(in the rows, 128 means zero)
Known rows, with every step that occurs:
lonuf-motu-bime-zevuk-difor: [108 122  83 130 105 159 189 119 133 205 169 154 154  66 160 138 164  98
 153 116 121  80 155 111 120 122]
motu-bime: [115  77  83 137 144 112 126 146 131 148 145 146 134 181 147 149 161 109
 158 108 129  90 155  82 140 152]
nosor-zevuk-difor-dele-lonuf: [143 162 154  59  62 135  99 116 114  80 151 155  94 143 156 155 108 172
 139 134 206 129 117  82 134  88]
zevuk-bime-dele-lonuf-motu: [ 90 136 156 121 184 115 102 101 186 157  70 146 164 132 110 105  87 106
 134 140 149 137  65 160 138 187]
difor-dele-lonuf-zevuk-bime: [130 140 146 103 124 155  92 103 140  65  95 123 107 198 122  99  68 151
 122 121 151 179 113 132 111 173]
lonuf-zevuk: [132 118 132 128 143 124 125 155  84  86 116  85 105 157 101 131 160 188
 158 132  85  91 168  75 141 144]
motu-lonuf-dele: [127 122 145 127 116  99 128 143 140 114  86 130 145 151 106 148 103 118
  96 147 137 152 143 139 125 139]
nosor-motu-lonuf-dele-difor: [140 184 185 142 143 130 137 187 105  89 149 116 147 129 124 126 103  81
  32 152 132 144 131 118 133 161]
motu-lonuf-dele-difor-zevuk-bime: [186 124 155 171 109 117 128 127 147 128 110  99 145  90 120  93  95  95
  69 123 149 163 120 166 105 136]
dele-bime-zevuk-lonuf-motu: [ 80 137  73 105 119 171 151  91 137 182 135 115 142 117 147  95 112 138
 143 135 101 119 147 179  77 113]
zevuk-difor-dele: [137  75 166 124 108 109 117 177 118  93 147 168 124 151 155 188 181 127
  70 126 161 125 130  37 157 113]
motu-lonuf-zevuk-difor-dele: [165 144 170 111  77 144 155 134 101  58 113  78 111 128 124 128 116 165
  91 131 148 175 172 129 137 108]
nosor-dele-difor-zevuk-bime: [186  90 110 145 115 101 110 184 145 111 182 108  87 154 118  94 194 126
 109 105 139 114 120  63 167 125]
difor-dele: [125  69 163 137 121 121  81 180 129  80 131 176 125 193 129 173 159 154
  92 118 129 126 116  59 155 136]
lonuf-dele-bime-zevuk: [ 92 131  83 119 135 126 136 120 116 162 148 204 119 131 131 170 125  94
 146 130  95 121 110 137  92 108]
bime-dele-difor-zevuk-lonuf: [171 136 184 156 123 115 104 137 119 105 123  68 121  54 114 110 147 171
 105 142 120 141 120 148 153  77]
difor-dele-lonuf-zevuk: [134 157 168 100 100 152  88 122 116  43 103 110 102 175 111 124  94 189
 151 124 138 166 126 121 128 132]
motu-lonuf-dele-difor-zevuk: [190 141 178 170  81 113 125 146 123 104 119  86 140  67 108 121 122 132
 101 128 133 151 134 157 122  95]
lonuf-zevuk-bime: [127  99 109 129 171 127 127 138 106 109 106  96 108 179 113 105 134 151
 128 126 100 103 153  86 124 187]
zevuk-lonuf-motu-bime-dele-difor: [131 176 170 145 131 129 163 110 145 178 129  89 188  84 128 103 126  85
  91 130 157 155 105 182 138 105]
bime-dele-lonuf-zevuk-difor: [131 190 169  93 140 106 142 105 102  90  98  86 101  81 109 140 123 156
 173 154 143 139 127 129 153 111]
lonuf-motu-bime-zevuk: [ 97 117  78 142 117 171 152 120 141 190 153 164 156 109 134 124 142 125
 172 110  88  80 141 133 116 144]
motu-bime-dele-difor-zevuk-lonuf: [170 147 139 162 124 126 131 106 129 142 137  72 131  59 137 100 131 126
 131 120 141 158 129 185 146  78]
dele-bime-zevuk: [ 95  95  65 119 132 136 127 130 114 150 173 186 106 154 140 148 159 132
 173 118  74  74 133 107  97 124]
bime-dele-difor: [148 124 207 153 144  84 111 182 110 108 152 153 143 117  98 163 193 123
  95 133 106  90  81  74 167 116]
motu-lonuf-dele-bime-zevuk-difor: [114 154  85 104  93 126 189  95 125 164 145 165 123  85 150 154 104  70
 118 141 137 151 143 179  79  87]
lonuf-zevuk-bime-dele-difor: [158 157 190 148 172 112 135 140  98 105 130 108 126 119  87 110 144 121
  94 130 100 120  89 112 146 151]
lonuf-dele-difor-zevuk: [177 123 182 174 111 101 107 169 107 113 136 118 134  71 118 153 165 131
 108 123 126 121 115  93 140  94]
motu-bime-dele-lonuf: [103 143 115 115 155 106 110  97 158 139 112 157 132 149 128 142 105 100
 189 124 151 138  99 156 147 140]

Rows:
[ 98 124 131 153 178 117 136 125 148 184 105 145 172 115 118 143 143  99
 155 121 126 118  98 151 169 144]  lonuf-motu-bime-dele
[151 135 194 149 117  86 125 184 109 118 147 152 155 126 113 172 171  90
  70 133 137 114 103  62 133 115]  lonuf-dele-difor
[110  76 121 127 137 119  94 148 125 108 146 180 120 207 151 171 150 114
 115 106 139 139 104  97 129 121]  difor-dele-bime
[ 95 146 124 133 161 132 148  97 156 183  86  96 171 110 130 109 103 108
 125 137 147 161 124 195 148 127]  zevuk-lonuf-motu-bime-dele
[171 176 187 141 142 124 152 120 116  95 110  77 136 118  78  77 102 123
  89 135 105 152 108 177 129 152]  motu-lonuf-zevuk-bime-dele-difor
[107 119 119 127 171 144 116 181 116  83 130 106 117 181 135 111 112 142
  96 149 105 104 172 102 148 198]  nosor-motu-lonuf
[151 151 127 103  92 144 169 101  96  86 127  80 106 144 146 125 106 126
 117 118 158 187 159 169 111  94]  motu-lonuf-zevuk-difor-dele-bime
[143 124 138 117 129 113 159 153  74  99 131  76 104 113 127 146 181 164
 141 137 119  90 181  54 144 122]  lonuf-zevuk-difor
[136 185 119 126  74 153 170 107 129 163 170 147 149  91 142 123 101  75
  82 131 137 159 136 167  81  82]  motu-bime-zevuk-lonuf-dele-difor
[ 89 156  80 110  98 177 139  85 166 179 142 154 155 111 138 103  97 125
 204 114 118 103 129 167  96 147]  dele-lonuf-motu-bime-zevuk
[105 150  81 114 104 137 152  98 134 151 127 174 126 128 123 139  81  97
 139 135 103 153 131 200  77 112]  motu-lonuf-dele-bime-zevuk
[109 103 116 144 176  99 123 135 134 152 123 166 134 145 124 161 149 101
 156 120 121 115 108 122 169 140]  motu-bime-dele
[135 130 128 111 123 132 153 124  79  96 145 114  98 146 154 157 150 124
 124 114 153 155 140 104 127  92]  lonuf-zevuk-difor-dele-bime
[121 134 109 158 155 149 131  80 153 180  74  59 148  53 133  89  99 146
 162 127 137 168 136 223 154 106]  difor-zevuk-lonuf-motu-bime-dele
[134 145 138 128 172 127 140 103 130 100  67  86 116 144  80  86  78 145
 122 144  98 160 130 189 138 175]  motu-lonuf-zevuk-bime-dele
[ 99 156  72 114 104 154 158  93 141 170 128 156 132 119 144 131  78  98
 116 140 128 166 158 180  89 108]  motu-bime-zevuk-lonuf-dele
[140  39  92 164 167 118  89 145 140 131 113 119 108 142 138 111 149 156
 138 116 110  92 144  86 135 172]  difor-zevuk-bime
[124 158 134  98 122 130 110 119 109  75 103  76 104 159 107 111 115 189
 193 135 116 115 157 110 120 148]  dele-lonuf-zevuk
[106 101  69 109 120 126 161 127 106 163 190 176 105 112 167 163 180 108
 154 125 108  73 146  87 100 101]  dele-bime-zevuk-difor
[141 119 108 122 141 140 144 114 126  99  88  66 117 177 103  72  88 154
 124 131 107 135 173 150 107 187]  motu-lonuf-zevuk-bime
[122  93 110 116 105 127 148 160 109 135 176 171 110  97 142 166 189 147
 129 139  94  60 158  49 128 116]  bime-zevuk-difor
[127 103 100 123  81 161 152 131 128 140 190 210 117 116 171 171 150 104
 112 107 137 128 135  96 129 101]  motu-bime-zevuk-difor-dele
[163 119 146 116  90  82 124 217 124  92 203 129 104 189 103 141 224 126
 103 119 135  97 123  23 179 105]  nosor-dele-difor
[ 93 134  96 105 148 100 136 106 129 152  99 117 134 166 151 145  96  86
  99 146 167 177 139 160  93 104]  zevuk-lonuf-dele-bime
[120 126 122 105 180 109  99 124 119 135 115 171 101 157 108 131 114 153
 135 141 126  90  85 108 159 149]  nosor-zevuk-bime-dele
[182  89 162 173 109 113  97 177 104 101 162  97 122  91 126 129 200 169
 135 112 105  74 138  62 143 108]  dele-difor-zevuk
[104 135 160 109 154  93  85 130 148 104  97 153 125 145 105 151 123 147
 165 145 133 121  89 121 154 138]  bime-dele-lonuf
[165 139 125 165  94 159 148 107 137 170 139  30 166  61 155  69 134 133
 130 107 153 136 160 171 116  97]  dele-difor-zevuk-lonuf-motu-bime
[172 106 158 179 140 105 112 149 129 137 127 129 136  93 129 125 138  95
  77 121 140 132 101 102 121 134]  lonuf-dele-difor-zevuk-bime
[106 110  98 108 101 152 123 133 129 121 140 133 111 136 130 116 129 182
 120 149  85 103 171 115 102 122]  bime-zevuk-lonuf
[104  93 100 122 109 158 105 133 123 117 173 219 105 170 144 164 138 134
 132 106  95 125 102 119 105 107]  difor-dele-bime-zevuk
[102 184 140  83 160 135 100  77 157 157  85 140 137 125 107  91  62 149
 169 144 162 118  62 170 137 156]  nosor-zevuk-bime-dele-lonuf-motu
[100 155 115 112  72 198 117  85 173 146 141 190 153 127 144 117  78 126
 165 103 139 155  99 179 104 131]  difor-dele-lonuf-motu-bime-zevuk
[ 98 138 100 118 123 137 130  98 167 169 113 115 170 150 146 112 108 106
 189 111 164 117 131 145 117 161]  dele-lonuf-motu-bime
[107  77 136 141 203  90 101 148 148 136  99 174 129 165 110 143 141 109
 100 138 114 110  86  97 158 178]  zevuk-bime-dele
[104 120  52 111 102 165 147 102 139 157 154 136 121 142 153 109 111 137
 144 127 107 119 179 149  95 125]  motu-bime-zevuk-lonuf
[117 123 141 148 177 132  85  87 182 156  59 109 143  74 114  85  85 146
 170 132 138 143  75 188 144 164]  difor-zevuk-bime-dele-lonuf-motu
[121 122  83 132 142 117 120  91 127 149  88  80 111 107 155 124  94 126
 137 137 155 182 152 189  97  83]  difor-zevuk-lonuf-dele-bime
